Each row was made from one walk, in order. Every step used is in the known rows, and no mark comes twice. Write each row's walk.
Known rows:
siba -> sirul -> kosus -> dipul: [  5  10   0   7   1 -11   3  17  -9   3  26   6  -1  24   2  -1  -3 -10
 -10 -11  -1   9  10  12  11 -22 -18   0 -11   1 -29  -2  18  10 -20   7
  -8 -11   2   1   3   9  -3   0 -10]
dipul -> mobad -> doduz -> siba: [  4   0  10  -2  24  -5 -11   8  -3  -2  -2   7   2   5   5   1  10   5
  -5   8 -14 -18  26   6  -3 -11 -22  -9   3  -3   3   7  17   2   0  13
   5   8   0   7  13  -9  -8 -18  -7]
doduz -> mobad: [-6  6  2  9 13  3 -5  8  3  4 -6 -2 -6 -7  3 11  0 16 -5  7 -1  0  2 -3
  5 10  1 -3  4 11  6  3 15  7 -6  2  7  3  1 -6  4  3 -3 -3 -1]
kinab -> reku -> siba -> dipul: [  1   2 -10   0  10  -3  19  -1  -7   1   3  -4  -8  -7  -9   1  10   4
 -12  -1  23   2   8  10  -1  -9   3 -12  -8  19 -18   7 -18  -7   5  11
  -1   2  -2   3   5 -14   5   6  -6]
lagi -> sirul -> kosus -> dipul -> siba: [ -7   6  -5  -7  -5 -16  -4  14 -32   7  27  13  24  21   9   6   7 -23
  -7   1   2 -10   3  16   2 -14 -12  -9 -14  32 -14 -12  25 -11 -24  -6
  -6 -15  -5   1   7   5  -8  -1  -7]
kinab -> reku -> siba -> doduz -> mobad -> dipul: [-11  -7  -2   5  36 -11  21   1  14   3  -3   1 -34 -15 -12  15  13   6
 -16  -5  14 -19   4  11  20  28  -5 -17   0  31 -21  16  12  -1 -13  15
  -3  10  -9 -24  17 -10   9  -3  -5]
lagi -> sirul -> siba -> dipul -> mobad -> doduz: [  6  -7  -6  13  21  -2  -9   7 -19   8  17  14  29  -5  15   5  16  20
 -15   2  -9 -20  22   3   3 -15 -26 -39 -12  13  -9 -10  22   0   0  -2
   0  -4  -3   5  12   7  -6  -5 -10]
kosus -> sirul -> lagi: [ -6   2  -9  23   8   3  -4  -4  -4   4  -6   8   1  14   8  -1  -3  15
 -10  -9 -13  12  16  -7   1 -13  -3  11  -4   3  -6  -7  14   5   2   2
  -4   8   7  -7   5  -1  -1   4   4]
lagi -> sirul: [ -3  -2  -4  -3  -1  -9   5   1  -4   7   7  11   5   2   5   4   3  -3
  -5   2   6 -10   0   3  -5  11   2 -10  -2   8   9 -11   9   0  -6 -11
  -1  -5  -1  -5   5   0   2   8   3]
mobad -> sirul: [ -3   0   9  -2   9   0  -2   3 -10 -12   0  -1  -4   3   7  12   0   6
  -1   3   0 -11  -5  -1   4  12 -11  -5   0  -7  -5   7   9   4  -8   0
   6  -2   3  -5   6   3   0   7   5]
sirul -> mobad: [  2   2   6   3   4  -4  -7   5  -5  12   0   9  -2   3   0  -5  -1   4
   3   6 -14   3   6   2  -1  -5 -11   1  -8  -1   0   5   8   4   0  -7
   9   6   3  -1   7  15  -1  -2   1]
sirul -> mobad -> dipul -> siba: [ -3  -6   3 -10   6   0 -10   1 -13  12   4   8   0  -2   5  11  17 -18
  -2   3 -21  -4  -3   0  14 -17 -16 -12 -16  17 -14   8  23  -2  -1   6
   5   9   0  -1  15  17   0  -9 -16]
nekulo -> reku -> siba -> sirul -> kosus: [  4   5  10   5   8   1  22  12  -6  -6  21   9 -23  29  -3  -1   1 -11
  -1 -10   0   6   5  21  16  -5 -19   0  -2   9 -14   6 -13  14  -8  15
 -18  -8  -7 -10  10   3   5  -3  -8]
kinab -> reku -> siba -> doduz: [ -2  -8  -8   0  12 -12  29  -7   8  -3   6  -5 -23  -7 -14 -10   3   5
 -12  -3  14 -12  13  15   8  19   4  -3  -3  21 -16  12 -16  -8  -6  11
  -6   4 -12 -13   6 -15   0   1  -2]
kinab -> reku -> siba: [ -4  -1  -1  -8   7  -6  24   1  -6  -3   7  -5 -14   0 -11  -3   4  -6
  -2   1  15  -6   1   9  -2   4   6  -3   5  15  -6   7 -20 -11  -1  11
  -4   7  -3 -10   7 -14   4   1  -3]
lagi -> sirul -> mobad -> dipul -> kosus: [ -7  -3  11  -8  14 -18  -6  12 -13  22  12  27  -2   6   6  17  14 -15
  -4  -9 -10 -11  -1  12   4  12 -17 -29 -14   2 -11  -3  41  17 -13  -5
   6   3   2   1  28  17  10   4   2]
kosus -> dipul: [ -1   7   6   5  -3  -4  -7   6 -10   4   5  -5   7   0  -3  -5  -1  -7
  -2   0   2  -1  -1  -1  -3 -15   4   2  -8   9 -11   5   9  -2 -10  -4
  -4   1   6   4   0   2  -5   2  -3]
reku -> siba -> sirul: [  6  -4  -3   7   5   0  23   6   3   0  18   4 -24   6  -5  -5   2 -10
 -10  -3   0   3  14  11  17  -8  -1 -12  -4   6 -16   4  -3  13  -2  20
 -13   6  -4  -2   6   0   2   7 -14]
reku -> siba -> doduz -> mobad -> sirul -> lozoko: [-10   1  15  13  35  -3   6  13  -2 -11   0   1 -21 -11   8  41   0  27
 -14  20  -4 -23   5  20  22  27 -21 -13 -10  13 -11  13  25  23 -26  11
  -2  -8  -4 -20  13  10   3  -1   2]
nekulo -> reku -> siba -> doduz -> mobad -> dipul -> kosus: [-10  -4  23   9  37  -3   7   6   6   1   0   5 -33  -8  -7  18  13   0
  -7 -13  -2 -20  -2  21  27  29  -6 -16   0  32 -20  21  20  22 -15  17
 -15   5 -12 -10  30   0  10  -6  -5]
siba -> dipul -> kosus -> sirul: [  2  12  -4  16   9  -3  -6   5   2  10  -1   6   5   1   8   7   2  18
 -15 -16  -7   9  15   3   3 -14  -6  -5 -16  14 -27  -2  21  10  -2  13
   1  -7   3  15  15  -2   3   5  -4]
kosus -> dipul -> siba -> sirul: [  6  -1  -7  -3 -13   1   1   2 -10   2  24 -10   1   0   0  -2   6 -14
 -17  -2 -11   2   8  -5  15 -34   3  -4 -14  31 -24   7  13   1 -12  16
 -13   0  -2  11   5   3 -12   1 -26]
kinab -> reku: [ -1   1  -5  -9   1  -5  13  -5   2  -3   1 -10  -5  -3  -7  -1  -1   8
  -4  -4  10   0  -3  -4  -7   4   4   1   7   6   1   5 -13 -13   0   0
   5   2   1  -5   1 -12   3  -2   2]
reku -> siba -> dipul -> kosus -> sirul: [  1   9   2  19  15  -3   6  11  -5  11   4  10  -4   4   1   6   6   6
 -12 -13  -3   5  20  18   9 -11  -1  -9 -18  23 -34   0  15  11  -1  24
  -8  -2   2  10  19  -4   5   8 -10]
nekulo -> reku -> kinab: [ -2  11  15  -9  -8   2   3  -8   7  -3  -8 -11 -10  -3  -9 -10   6  -6
  13  -3  -4   6 -16  -9  -9   0   8  16   4  18   6  10 -23  -5  12  -5
  -3   0  -4  -5  -1  -8  -3  -5  10]
dipul -> mobad -> doduz: [  6  -8  14  -1  26  -5 -15   0  -5   0   4   6  11  -2  -1  -6   6  10
   3   3 -18 -13  10   2  -2  -1 -15 -12  -3   1   1   5  20   1   1   7
   8   5   1   3   9   3  -8 -15  -1]
doduz -> mobad -> dipul -> siba -> sirul: [ -3  -4  -8   0  12   8   0   2   5   3  13  -1 -15  -8   6  24  17  -6
 -20  -3 -14   0   1  -7  29 -10  -8 -22  -2  29 -17   6  28  11 -10  27
  -2   3  -3  -4  16   8   1  -7 -26]
doduz -> siba -> dipul: [  4  13 -13   5  -2   1   1   5   0   1  -9   1  -2   2  11  11   8   4
 -18   3  13   3  21   5  -2 -26 -12  -5  -8   0 -11   1  -1   6   6   6
  -1  -2   0  10   3 -13   1   0 -12]
kosus -> sirul: [ -2   9  -2  14   6   0  -2   0   9   4  -5   2   0   4   6  -3  -5   9
  -4  -5 -10   3   6  -6   1   0  -4   9  -4  11  -6   0   9  -3  -3   5
  -2   0   6 -10   7   0   0   2  -3]
kinab -> reku -> nekulo: [  0   5  -4  -3  -1 -10   5 -10   4 -11  -2 -12   0  -3  -5  -5   7   4
   5  -9  11  -3   3  -1 -14   7   9   1   9   6  -4  10 -21  -8   5   0
   0   2 -15   0   5 -19  -1  -3   8]
lagi -> sirul -> mobad: [  0   0   1  -1   1 -14  -1   6  -7  18   5  18   2   6   8  -2   2   0
  -3   9  -8  -6   6   5  -7   7 -12 -11 -14   7   8  -6  18   6  -5 -17
   9   1   2  -6   9  16  -1   6   6]
reku -> siba -> dipul -> kosus: [  0   2   4   4  10  -3   7  12 -11   6  10  11  -2  -1  -3   8  11  -5
 -10  -9   8   1  15  22   8 -10  -1 -21 -13  12 -28   2   5  14   1  19
  -7  -4  -5  19  14  -4   6   7  -8]
reku -> siba -> doduz -> mobad: [ -6  -4   1  16  27  -6  12   7  12   5  -1   4 -24 -12  -5   3   3  12
 -11   8   2 -12  18  15  20  23  -1  -8  -4  25 -11  10  13  10 -11  12
  -6   3  -9 -16   7  -1  -5  -2  -5]
dipul -> mobad: [ -2   3   4  -2  10  -3  -9   1  -3   2   4   3  12  -3  -2  -5   5  15
   3   7 -17  -6   3   1  -1  -2  -5  -2  -4  -2   2   4  13   3   3  -6
   4  -3   5   3   0   3   3   1  -4]

Which walk is each row?
[ -4  11  -8   8  18  -1 -13  11 -24 -11  -6   8   7  13  17  19  13  26
 -19  12  -7  -3  30   4   1 -26 -28 -11 -10 -16 -16   4  27  22   6  -2
   4   1   8  10   9  -8   2   7  -4]	doduz -> siba -> dipul -> mobad -> sirul -> lagi
[ 12   5   9   3  21  -8 -12  16 -11  13  -5  17  -4   6  13  14   9   0
 -18  -5  -9  -5  39  13  -1 -22 -32 -22 -15   2 -22   8  24  19  -1  18
  13   7  -1  25  27   3  -9 -18  -7]	sirul -> mobad -> doduz -> siba -> dipul -> kosus
[ -3  -3 -11   6  -6   2  11   7 -13   3  15   4  10   3  14   7   6   0
  -8   3   1 -15   3   0   5   1  -6 -16   1   9   2 -12   2  -5  -9  -6
  -8  -2  -2 -12   6   5   4   6  -4]	lagi -> sirul -> siba
[ 12   3  -3   3  17 -11  -8  11 -10  17  -3  22   0   6  20  11   8  -2
 -22   8   1 -14  36  10  -6 -17 -32 -27 -20   9  -4  -3  23  10  -3  -1
  12   5  -2   7  19   3 -11  -9  -4]	lagi -> sirul -> mobad -> doduz -> siba -> dipul
[  0  10  11  12  13  -8 -11  12   0  19   0  13  -2   6   5  -2  -3  14
  -3  -9 -29   8  15   5   0   2 -13   5 -17  10 -15   4  30  11  -7   6
   6   5   7   4  21  14   1  -3   1]	dipul -> kosus -> sirul -> mobad
[  8  -8  16   4  20  -5 -13   5  -5  10  -2  13  -2   3   1  -1   1   1
   2   2 -16  -4  13   1   0  -3 -22 -10  -9   2  -2   7  15   3  -3   4
  16  11   0   1  13  17 -13 -18   3]	sirul -> mobad -> doduz
[ -6   3  -5   0   5 -16   5  10 -13   6  15  24   9  23   9   7   2  -6
  -4  -2  10  -7   6  19  -3  11 -18 -10  -5   1   0 -17  15  -1 -15 -12
   0 -15  -4  -8   5   3   5   1   7]	lagi -> sirul -> kosus
[  9   2  16   5   4   2  15   5  -2   7  12   3 -29  10  -3 -10   2  -6
  -3   0 -16   5   6  10  13  -9 -13  -2 -11  15  -5  16  -8  19   4  10
  -9   7  -3  -5  15  14  -1   1 -11]	nekulo -> reku -> siba -> sirul -> mobad
[ -5   1   2   6   5  13   3  11 -19 -17   8  -8   0   4  14  16   5  11
  -2   3  -5 -15  -2  -6  13   6 -18  -8   6  -7 -12   5   3  -1  -8   4
  -2   0   3  -9   7   8   2   3  -4]	mobad -> sirul -> siba
[  5  -2   8  -1  12  -6   1   9   3  15  18  15 -19   4  -1  13  11  -7
  -9 -17 -21   4   6   7  18  -9 -21 -22 -14  -6 -31   8  36  29  -9  16
   2   6   3   9  24  19  10   0 -11]	siba -> sirul -> mobad -> dipul -> kosus
[ 10   5  11  19  30  -6 -20   7  -4  21  -3  16   3   6  10   5   3  15
 -12 -15 -25   7  29   5   2 -15 -28 -15 -22  17 -29   4  36  12  -5  15
  15   4   3  15  28  14  -6 -13  -2]	siba -> dipul -> kosus -> sirul -> mobad -> doduz
[ 10  11  -3   2  -2  -3   8  12   7   9   7   9 -24  10  10  -2   0  -2
 -19   3 -14   5  29   3  11 -21 -21  -1  -9  -6  -8  10  10  18   0  11
   2   8   3   2  11   4  -1  -3 -17]	doduz -> siba -> sirul -> mobad
[-12  11  11   8  29  -5  -7  22 -11 -11   3   8  -4  16  14  29   0  18
  -2   5   1  -8   1  10  13  25 -30  -8   2  -4  -6   3  29  10 -24   3
  13 -14   1 -14  10  11   0  -3   9]	doduz -> mobad -> sirul -> kosus
[  0  -7 -13  18   2   6  10   0   7  -3   7  -7  -3  -6   4  -3   3  12
  -9  -3  -8 -13  13  -2  19   1 -12  -3  -1   8 -16   4  -2  -2  -5   2
 -12  -2  -9 -10   0   4  -3  -4  -6]	sirul -> siba -> doduz
[ -6  11  13   2  14 -12  -9  19 -27  -9  13   6   7  26   7  15  -2  -4
   0   0   5 -10  -2  14   3   0 -26   2  -8  -7 -24   4  25   1 -26  -4
   2 -12   6  -4   7   9  -3   2   7]	mobad -> sirul -> kosus -> dipul
[ -4 -14 -12  -6   6  -1   1 -11   5  -1   5   3  -9 -10   3  10  17 -15
 -12  -6  -7 -16   0   1  24  -2  -9 -11 -12  26 -26   9  16  -3  -7  13
  -6   1 -13  -6   9   1  -4 -10 -15]	mobad -> dipul -> siba -> doduz
[-11   6   5  15  19  14  -2  19 -14 -12   2  -9  -3  -3  18  29   5  24
  -6  11  -8 -16  -1  -8  20  15 -20 -11  10   4  -5   6  17   4 -16   4
   3   1   2 -16  11  11   0   2  -3]	doduz -> mobad -> sirul -> siba
[ -4  -1  14  14  24   1  11   1  11  -2  -8  -5 -29  -8  -5   1   1  13
  -6   6   0 -12   6  14  19  23  -1   1   0  33   2  17  -3  12  -6   3
 -12   1 -14 -17  11  -3  -4  -2  -1]	nekulo -> reku -> siba -> doduz -> mobad
[ 14  -3  -1   2  10   1   7   5  10  -5   7   3 -23  10   9   2   2  -7
 -21  -6  -4  -7  30   3  10 -16 -20 -15   2  -1  -9   4   6  11  -5  28
  -2   9  -3   4  14  -9  -8 -13 -15]	mobad -> doduz -> siba -> sirul
[-10   1 -10  36  31   8   2   8  20   7  -5  -1 -16 -11  14  18   8  24
 -19  -9 -14 -15  12  -9  34  13 -22  -7  -6  27 -27   7  31   3 -17  14
  -8   5  -2 -30  17   9   4  -8 -12]	kosus -> sirul -> siba -> doduz -> mobad -> dipul
[ -5  13  10   7  13 -18 -16  19 -22   6  17   8  22  20  -4  -4   6   6
   5   2 -12  -2   6  16  -3 -16 -20   3 -14   0 -17   2  29   1 -15  -9
   1 -11   7   5   2   7  -1  -5   0]	sirul -> kosus -> dipul -> mobad
[  6   0   5  -1  11   1  -4   6   1  -5  -5   5 -10   7   9   4   4  -9
 -10   2   0 -12  22   4  -1  -7 -16  -6   7   1  -1   3   3   0  -4  16
   3  10  -2   2  14 -12  -9 -17  -6]	mobad -> doduz -> siba
[ -4   0  -4  15  17  -4   0   2  19   3  -7  -1 -16 -13   0   7  -2  20
 -12   2  -3  -9  12   3  15  21  -3  -4  -3  17  -5   7  19   9 -10   0
   3  -4  -9 -11   3   1  -6  -4   1]	siba -> doduz -> mobad
[  1   6   4   2  18  -3 -13   5 -13  -8   2   3  13  -5   7  15  10  28
  -5   8 -11  -9   5   0   3  -6 -20 -17 -15  -6 -14   9  23  12   4  -3
  12 -10   5  10   5   4   1  10  -2]	siba -> dipul -> mobad -> sirul
[-11  -3  -2  20  29  -1  -5   1  -2  -9  -7   3 -15   0  10  22   0  32
 -19   6  -6  -9  19   0  18  22 -14  -6  -2   2 -12   7  34  21 -15  -4
   5   1  -6 -17   9   7  -7   4  10]	siba -> doduz -> mobad -> sirul -> lagi
[ -3   9   5  12  11  -4  -4   6   5   6   2   6  -2   5   4   3  -2   9
  -5 -14 -15   4   9   4   2   5  -2   5  -2   8 -14   1  20   5  -6  14
  -2  -2   6   4  17  -1   4   2  -2]	dipul -> kosus -> sirul
[  2  -4  11   5  11  -1  17  -6   6  -6  -2  -3 -26   1  -7 -12   2  -1
  -2  -1   1 -12   3  14  13  15   0   4  -4  22  -6  16 -18   6   1   5
 -17  -1 -13 -12   8  -5  -2  -1  -1]	nekulo -> reku -> siba -> doduz
[ 10   1  13   9  31 -15 -12  15 -14   4  31  12  10  22  -2  -4   2   3
  -7  -8 -21  -3  22  13  10 -22 -33 -14 -15   1 -29   4  36  11 -20  13
   1  -6   2   6  11  12 -11 -15  -8]	siba -> sirul -> kosus -> dipul -> mobad -> doduz
[  4   5  -2   3   4  -2  -4   5  -6   5   3   4   7  -2   1  11   8   6
  -9 -10   1   6   9   9   2 -10  -4 -16 -11   4 -22  -2  13  15   0   8
   2  -9  -3  24   9  -2   3   3  -3]	siba -> dipul -> kosus
[-13   9  10  17  31  -3 -11  12   9  13  -5   9 -10  -3   8  27   7  11
 -10 -14 -12  -1  -1   1  14  15  -8  -9  -2  17 -19   3  45  15 -16  20
   2   3   7  -8  29   5  11  -3  -4]	doduz -> mobad -> dipul -> kosus -> sirul
[-10  -8 -11  19  22  -1   8   7   7  10   6   8 -11 -11  13  24  15  12
 -21   0   0 -27   5   0  26  25 -17 -30  -3  25 -11  -2  32   9 -19  -1
  -8   0  -8 -25  15   8   7   1  -7]	lagi -> sirul -> siba -> doduz -> mobad -> dipul
[  7  -4 -15  -7 -12   6   8  -6   0  -4  18  -2  -6  -1   5   3   6  -7
 -14  -4 -16   3  10  -4  18 -21  -2  -7  -6  21 -13   2   2   2  -1  20
  -6   0  -7   7   4   1  -7  -2 -22]	dipul -> siba -> sirul
[-13   3   0   3  27  -8  -2  12  -8 -13   6   7  -7   6  15  25   5  17
 -15   5 -10 -16  14  14  30  25 -32  -7  -8  25 -21  10  34   4 -27   8
   7 -19 -15 -14  13   8 -11  -8  -3]	dipul -> siba -> doduz -> mobad -> sirul -> kosus
[ -4   5   0  11   7   9   0  17 -23 -11  11  -2   6   1  18  27  12  17
 -12  -6  -2 -10   8   1  15  -8 -22 -23  -6  -4 -33   4  15  13  -8  10
  -2  -9   1  14  16   6   6   8  -6]	mobad -> sirul -> siba -> dipul -> kosus
[  0   1  17  -1   4   4  11   1  -9  -6   1  -4 -15   7  -4  -6   4 -10
   7   2   5  -8  -7  12   3   2   2   5   4  17   5  12 -21   2   5   5
 -15   4  -5  -6   9  -4   1   1  -2]	nekulo -> reku -> siba
[  2  14  -7   1  -1  -2  -1  12  -5   3  -3   6  -3   4  11  13   8   2
 -18  -7   6   2  26  15   3 -20  -8 -11  -7   1 -19   1   9  16   1  14
  -1  -4  -1  23  13 -13   6   0 -11]	doduz -> siba -> dipul -> kosus
[  2   2 -20  13  -4   5   6   6 -13   7  12   4  15  -1  16  10  11   9
 -16  -1   9  -8  10  -1   5 -15 -10 -26 -10  13 -10 -14   3   1  -1  -8
  -8 -10  -3   1   3   3   4  10  -8]	lagi -> sirul -> siba -> dipul
[ -1   3   1  -6 -11  -2  -9   3 -22   3  11  -9  14   0  -1  -1   7 -16
  -5   3  -8  -5   0  -1   4 -28   6   3  -8  31 -13   6  12 -12 -11   4
  -7   1   0   9   3   1 -12  -3 -15]	kosus -> dipul -> siba
[ -9   0   2   1  17   2  -7   4  -4 -14   1  -6  -5 -15  18  49   3  26
 -19  19 -20 -23   1   4  23  15 -24  -9 -10  27  -7  13  33  13 -25   9
   3 -14  -6 -11  11  10  -5  -9  -7]	dipul -> siba -> doduz -> mobad -> sirul -> lozoko
[ -5   8  -2  20   6   8   4  13  -4   2  11   0   4   6  12   7   4  14
  -7 -14 -19   0  13  -2  11  -5 -11   1   0  13 -21  -3  15  -1 -11  17
 -11  -1   5  -2  17   4   5  -1  -7]	dipul -> kosus -> sirul -> siba
[ -2   4  -4  -2  10  -8  19   6 -12   2   9   1  -9  -4 -10   7  10   2
 -14 -13  18   0  11  19   0  -5   3 -19  -6  20 -27   6  -7   1   1  21
  -1   0  -4  14  15 -16   8   5  -7]	kinab -> reku -> siba -> dipul -> kosus
[  5  16  19  19  18  -2  -3  11 -12  18  -3  11 -10   9   4   1   5  10
  -4 -10 -18   9  14  15   4 -13 -16   0 -22  30 -23  14  10  15   4  11
  -4   2   2   6  29   9   3   2  -7]	nekulo -> reku -> siba -> dipul -> kosus -> sirul -> mobad
[  3   0  -3   8   9   1   9   5  -9   6   1   6  -3  -3  -3   3   9  -3
  -7   0  12   1  11  15   6 -16   0 -15 -16  13 -19   0  -5   6   6  11
  -6   0  -3   6   3  -3   2   6  -9]	reku -> siba -> dipul
[  2  -6  -1  -2  18  -9  23   3   0  13  18   7 -34   2 -11   5  13 -12
 -11  -6  -2   2   4   8  15  -5 -15 -20 -11  11 -25  16   4   8  -5  21
  -1  18   1 -13  21   8  10   1 -15]	kinab -> reku -> siba -> sirul -> mobad -> dipul
[  4  -5 -15  12   0   5   8  -6  -1  -1  14   3  -9  12   3   1   0   6
 -17  -9  -9  17  17  -4  10 -19  -4  -5  -2  -9 -13  -7   8  20   3   7
  -8   6   0   1   1   3  -1   5  -5]	siba -> sirul -> lagi
[ -9  -1   6   6  25   2  -8   6   5   6  -7   5 -11  -8   2  23  10   3
  -5   1   0  -4  -8  -2  13  10  -7 -15   2   9  -5   4  26  10  -8   6
   3   5   3 -11  12   6   5  -6  -4]	doduz -> mobad -> dipul
